Known rows, with every way that one mark hangs from another
dusa[bizot[bilam fozi]]: [-0.6,25.0,-9.1,-3.0,2.5,10.6,-22.9,-9.1,-28.4,-13.3,8.5,-27.4,-11.4,-2.8,-15.1,-0.9,9.7,-10.7,-6.1,27.9,-22.9]
dovodi[bilam]: [1.8,-4.6,2.0,9.1,0.3,17.9,-0.1,-14.9,-14.2,-3.3,4.2,8.4,5.5,-4.1,-10.9,-3.3,10.8,-12.8,5.2,-7.1,6.1]
bilam[bizot dovodi]: [-10.8,-0.2,-10.6,-6.0,-14.9,2.9,32.3,40.9,-12.0,6.9,5.6,-1.4,3.3,-14.4,-2.8,18.9,9.6,-31.4,38.5,-3.3,-15.7]
bilam[bizot[fozi] dovodi]: [-12.5,12.1,-13.8,-14.1,3.3,-20.4,8.3,42.2,-22.0,8.3,2.0,-27.0,3.9,-6.2,-0.7,18.5,10.5,-23.8,29.0,18.4,-19.9]
baga[fozi[dusa[bizot[bilam[dovodi]]]]]: [0.6,31.3,-30.7,20.4,-34.3,5.2,22.5,-6.3,-27.5,-8.1,16.3,-16.0,-10.8,5.7,-18.7,-6.2,21.5,-22.5,40.7,-15.4,-5.2]
dusa[fozi]: [12.3,9.6,-10.9,1.2,-1.8,-5.8,-10.5,12.7,-11.1,8.4,-0.2,-11.5,5.7,14.7,23.5,7.9,-1.7,23.1,-2.2,8.4,0.0]
bizot[baga[fozi] bilam[dovodi] dusa]: [18.0,58.7,-10.7,10.4,-36.6,-6.2,14.2,10.2,-31.5,1.5,37.5,11.5,-17.8,-8.2,-41.2,-1.4,7.2,-22.3,25.9,-31.3,-21.9]
bilam[bizot[baga dusa[fozi]] dovodi]: [19.8,38.8,-13.3,-15.7,-19.1,-9.3,22.3,53.7,-32.0,23.4,29.1,-7.8,-13.3,4.5,-10.2,22.3,4.9,-13.7,36.6,-11.2,-28.1]
bizot[baga bilam[dovodi] dusa fozi]: [7.6,53.7,-3.9,-12.0,-5.6,-15.0,-6.4,25.1,-28.4,5.7,42.3,-5.6,-15.4,3.2,-44.8,1.0,4.4,-25.0,6.7,-7.5,-29.3]
baga[fozi[bizot[bilam[dovodi]] dusa]]: [6.2,34.7,-39.8,35.9,-39.2,-12.7,17.4,0.5,-13.5,-2.2,9.1,-6.9,-11.2,40.9,-16.8,-19.7,-3.3,-21.2,33.6,-35.0,-12.6]
muma[bilam[bizot[dusa] dovodi]]: [-7.8,19.5,-32.3,-7.1,-19.3,8.2,29.0,30.7,-38.5,4.3,29.0,-9.9,-23.9,-9.1,-9.7,8.8,19.8,-51.5,9.7,-41.0,-25.5]
muma[bilam[bizot dovodi]]: [-17.3,6.7,-24.5,-2.2,-22.5,2.2,22.7,42.0,-30.1,6.8,12.9,-6.8,-6.2,-16.3,-0.8,20.3,19.9,-38.7,20.9,-26.2,-20.6]
fozi[baga bizot[bilam]]: [14.9,23.2,-4.6,23.6,-24.6,0.4,-8.6,-6.9,1.6,-7.4,27.2,9.2,-33.8,26.7,-19.6,-21.2,-8.8,-4.0,7.8,-15.8,-32.6]
muma[bilam[bizot[baga dusa fozi] dovodi]]: [-4.9,48.4,-18.5,-21.4,-9.0,-22.3,-2.8,51.1,-48.9,13.7,31.1,-18.0,-31.0,-6.6,-31.9,21.2,15.1,-38.2,14.9,-23.1,-36.3]
dovodi[bilam[bizot[baga]]]: [5.0,12.0,12.3,8.5,-5.3,12.2,7.3,10.8,-26.0,4.0,7.0,1.8,-10.4,-19.0,-31.1,24.2,6.3,-28.4,33.6,-4.4,-8.8]
baga[bizot[bilam[dovodi] dusa] fozi]: [23.9,41.7,-37.7,29.5,-29.6,-5.5,18.0,-14.9,-34.4,-19.3,18.3,-2.8,-18.6,-7.2,-39.0,-29.0,3.4,-35.9,16.2,-9.7,-24.5]
baga[bizot]: [15.5,-0.2,-11.9,13.8,-0.1,-9.7,-0.8,-9.3,-4.2,-13.7,-12.6,-5.3,-5.9,-4.0,-21.0,-20.4,-9.0,-4.5,2.3,14.7,-9.0]
muma[bilam[bizot[dusa[fozi]] dovodi]]: [2.5,26.1,-44.5,-7.8,-23.4,2.7,20.8,41.4,-48.7,13.4,26.9,-19.4,-17.2,5.0,13.1,13.2,19.4,-28.3,5.9,-35.6,-22.6]
muma[bilam[bizot[dusa]]]: [-3.0,17.4,-28.6,-2.0,-7.1,12.6,3.8,3.2,-37.1,-1.2,18.2,-15.5,-34.7,-4.5,-4.8,8.2,11.7,-46.4,-13.3,-32.0,-18.6]
baga[bizot[bilam[dovodi]] fozi[dusa]]: [10.9,35.3,-41.8,41.7,-27.1,-19.7,14.3,-14.7,-25.2,-11.2,-0.4,-15.8,-16.5,19.4,-33.8,-27.7,0.0,-25.7,29.0,-7.6,-0.3]
muma[bilam[bizot[baga dusa] dovodi]]: [1.5,35.5,-15.7,-11.9,-27.8,-3.2,20.2,47.5,-40.6,11.6,36.1,-0.3,-29.7,-16.9,-33.0,19.6,15.7,-41.3,20.5,-43.9,-32.2]
dusa[bizot[bilam[dovodi]] fozi[baga]]: [14.6,30.0,-12.0,9.2,-34.9,12.8,10.7,28.6,-22.4,6.9,36.8,-4.1,-12.8,8.0,0.6,2.3,24.8,11.0,32.8,4.8,-29.5]
fozi[baga dusa]: [2.8,12.9,-2.4,9.4,3.9,-22.3,-9.7,-4.0,11.9,7.7,15.8,-4.1,-33.5,35.8,-5.6,-12.1,-1.1,3.2,18.4,-11.5,14.9]

Rows
[9.7,45.9,-8.7,2.5,7.5,-12.7,-28.5,-15.6,-25.3,-6.3,43.1,-19.3,-43.5,24.2,-24.4,-15.5,2.8,-15.7,-15.4,-2.3,-20.1] => bizot[bilam dusa fozi[baga]]
[9.2,37.1,-10.6,13.6,-10.3,-25.2,3.4,12.4,-20.5,7.2,-8.5,-15.4,-28.7,13.8,-18.7,17.3,-5.9,-17.5,45.9,-11.8,7.5] => bilam[bizot[baga[fozi[dusa]]]]
[6.2,19.2,-27.3,24.3,-14.5,2.5,0.8,-13.9,-5.2,-5.5,11.6,-14.7,-21.9,49.2,-20.5,-22.1,-12.3,-24.5,0.1,-28.9,-12.8] => fozi[bizot[bilam] dusa]
[-12.3,30.0,-37.1,-16.9,-0.9,-14.4,2.0,33.7,-48.2,5.6,26.0,-29.2,-21.6,-1.0,-8.8,13.2,20.0,-47.6,1.1,-14.9,-28.8] => muma[bilam[bizot[dusa fozi] dovodi]]
[13.1,13.2,-27.7,10.8,26.5,-41.8,-20.7,-15.3,-11.3,-6.7,-15.6,-36.7,-20.7,38.1,-25.8,-25.3,-11.7,-4.0,0.9,28.3,6.8] => baga[bizot[fozi[dusa]]]
[18.9,17.8,-0.1,2.3,-14.9,0.9,-9.2,11.9,-11.3,4.8,11.5,-9.0,-22.6,14.8,16.1,0.2,15.6,33.5,24.9,17.9,-15.6] => dusa[bizot fozi[baga]]
[1.1,17.4,4.9,-11.1,-25.8,-7.7,27.0,55.9,-12.2,15.5,10.7,4.9,-3.6,-23.3,-24.7,29.4,5.4,-20.1,52.8,-3.3,-24.5] => bilam[bizot[baga] dovodi]
[-3.2,30.3,3.9,-18.8,-3.6,-26.3,2.2,58.4,-21.0,14.9,7.4,-15.0,-2.7,-7.9,-21.8,29.1,5.3,-15.3,42.1,16.1,-23.1] => bilam[bizot[baga fozi] dovodi]
[25.3,41.0,-0.6,4.4,-25.0,20.3,-7.8,12.1,-29.0,3.1,18.7,-9.6,-10.6,0.2,-13.3,13.7,8.3,13.9,12.7,12.5,-27.5] => dusa[bizot[baga bilam] fozi]
[2.5,23.1,5.8,-10.6,8.2,-17.4,-26.3,3.3,-11.3,-4.0,10.9,-19.1,-26.1,7.2,-4.8,-4.7,11.7,19.8,19.4,31.0,-19.8] => dusa[bizot[fozi[baga]]]
[3.0,27.5,5.7,-12.5,11.2,-30.5,-17.8,33.4,-23.0,9.0,-1.2,-24.0,-15.1,-2.1,-21.0,28.1,-3.2,-7.9,21.1,22.7,-17.9] => bilam[bizot[baga fozi]]
[25.3,33.3,-23.0,28.1,-25.7,-14.0,2.7,19.3,-17.0,-0.2,21.6,-1.0,-20.9,14.5,-17.1,-18.2,1.1,5.0,24.8,11.5,-27.1] => dusa[fozi[baga[bizot[bilam[dovodi]]]]]
[9.2,32.8,-26.4,30.0,-43.4,-1.8,18.5,8.0,-16.7,-7.5,6.5,5.4,1.0,13.6,-11.8,-14.6,1.5,-10.9,28.8,-25.4,-31.8] => baga[fozi[bizot[bilam[dovodi]]]]
[10.2,41.9,8.5,-3.1,-1.6,2.2,-25.0,5.8,-29.1,-6.6,15.2,-18.9,-14.0,-9.5,-37.4,10.0,8.3,-3.1,6.0,26.9,-30.7] => dusa[bizot[baga bilam fozi]]
[15.5,35.9,-17.7,14.4,-34.7,3.7,17.3,8.9,-7.9,-1.6,55.0,13.7,-36.3,26.3,-30.2,-28.8,3.1,-22.6,21.7,-38.0,-44.7] => fozi[baga bizot[bilam[dovodi] dusa]]
[0.1,13.7,-25.2,6.0,-23.1,19.7,24.2,7.7,-15.6,-1.6,25.8,-15.1,-9.1,11.4,-21.8,-4.8,20.9,-27.8,28.4,-9.6,-9.7] => fozi[dusa[bizot[bilam[dovodi]]]]
[10.6,33.4,-7.8,4.5,-29.9,11.2,16.5,21.1,-16.3,6.1,31.0,-0.6,-15.4,5.4,-47.5,4.5,14.3,-19.6,39.8,-14.0,-18.1] => fozi[dusa[bizot[baga bilam[dovodi]]]]
[-14.5,37.7,-25.5,-9.1,-7.4,-37.8,-10.4,52.9,-35.8,21.2,15.2,-32.1,-27.5,16.2,-26.7,23.9,12.6,-32.8,29.6,-16.5,-14.6] => muma[bilam[bizot[baga fozi[dusa]] dovodi]]
[21.8,35.4,-27.2,11.5,12.0,-10.2,-22.3,-30.1,-38.3,-19.8,15.7,-30.9,-26.5,13.6,-42.6,-31.1,-7.9,-34.1,-25.4,18.8,-24.8] => baga[bizot[bilam dusa fozi]]
[-21.5,21.0,-40.9,-7.8,1.0,-28.1,0.3,36.1,-37.8,13.4,5.2,-39.7,-18.9,24.4,-2.7,15.3,17.3,-39.1,15.7,-16.1,-6.2] => muma[bilam[bizot[fozi[dusa]] dovodi]]
[-18.2,33.0,-31.5,0.0,-4.7,-41.9,-8.2,41.6,-29.9,15.3,23.0,-33.2,-39.1,28.2,-5.6,10.2,19.2,-28.4,30.0,-17.2,-8.9] => muma[bilam[bizot[fozi[baga dusa]] dovodi]]
[29.9,31.0,-15.6,33.2,-14.8,-12.3,-20.0,-9.1,-19.3,-6.7,13.4,-10.4,-29.2,21.2,-12.3,-21.8,-5.9,11.8,3.5,18.4,-18.0] => dusa[fozi[baga[bizot[bilam]]]]
[26.0,43.6,-15.9,12.0,-12.2,1.6,-15.6,-6.3,-24.8,3.8,45.3,-10.6,-38.9,26.8,-1.1,-13.0,1.7,1.5,-12.7,-11.4,-14.2] => bizot[bilam dusa[fozi[baga]]]
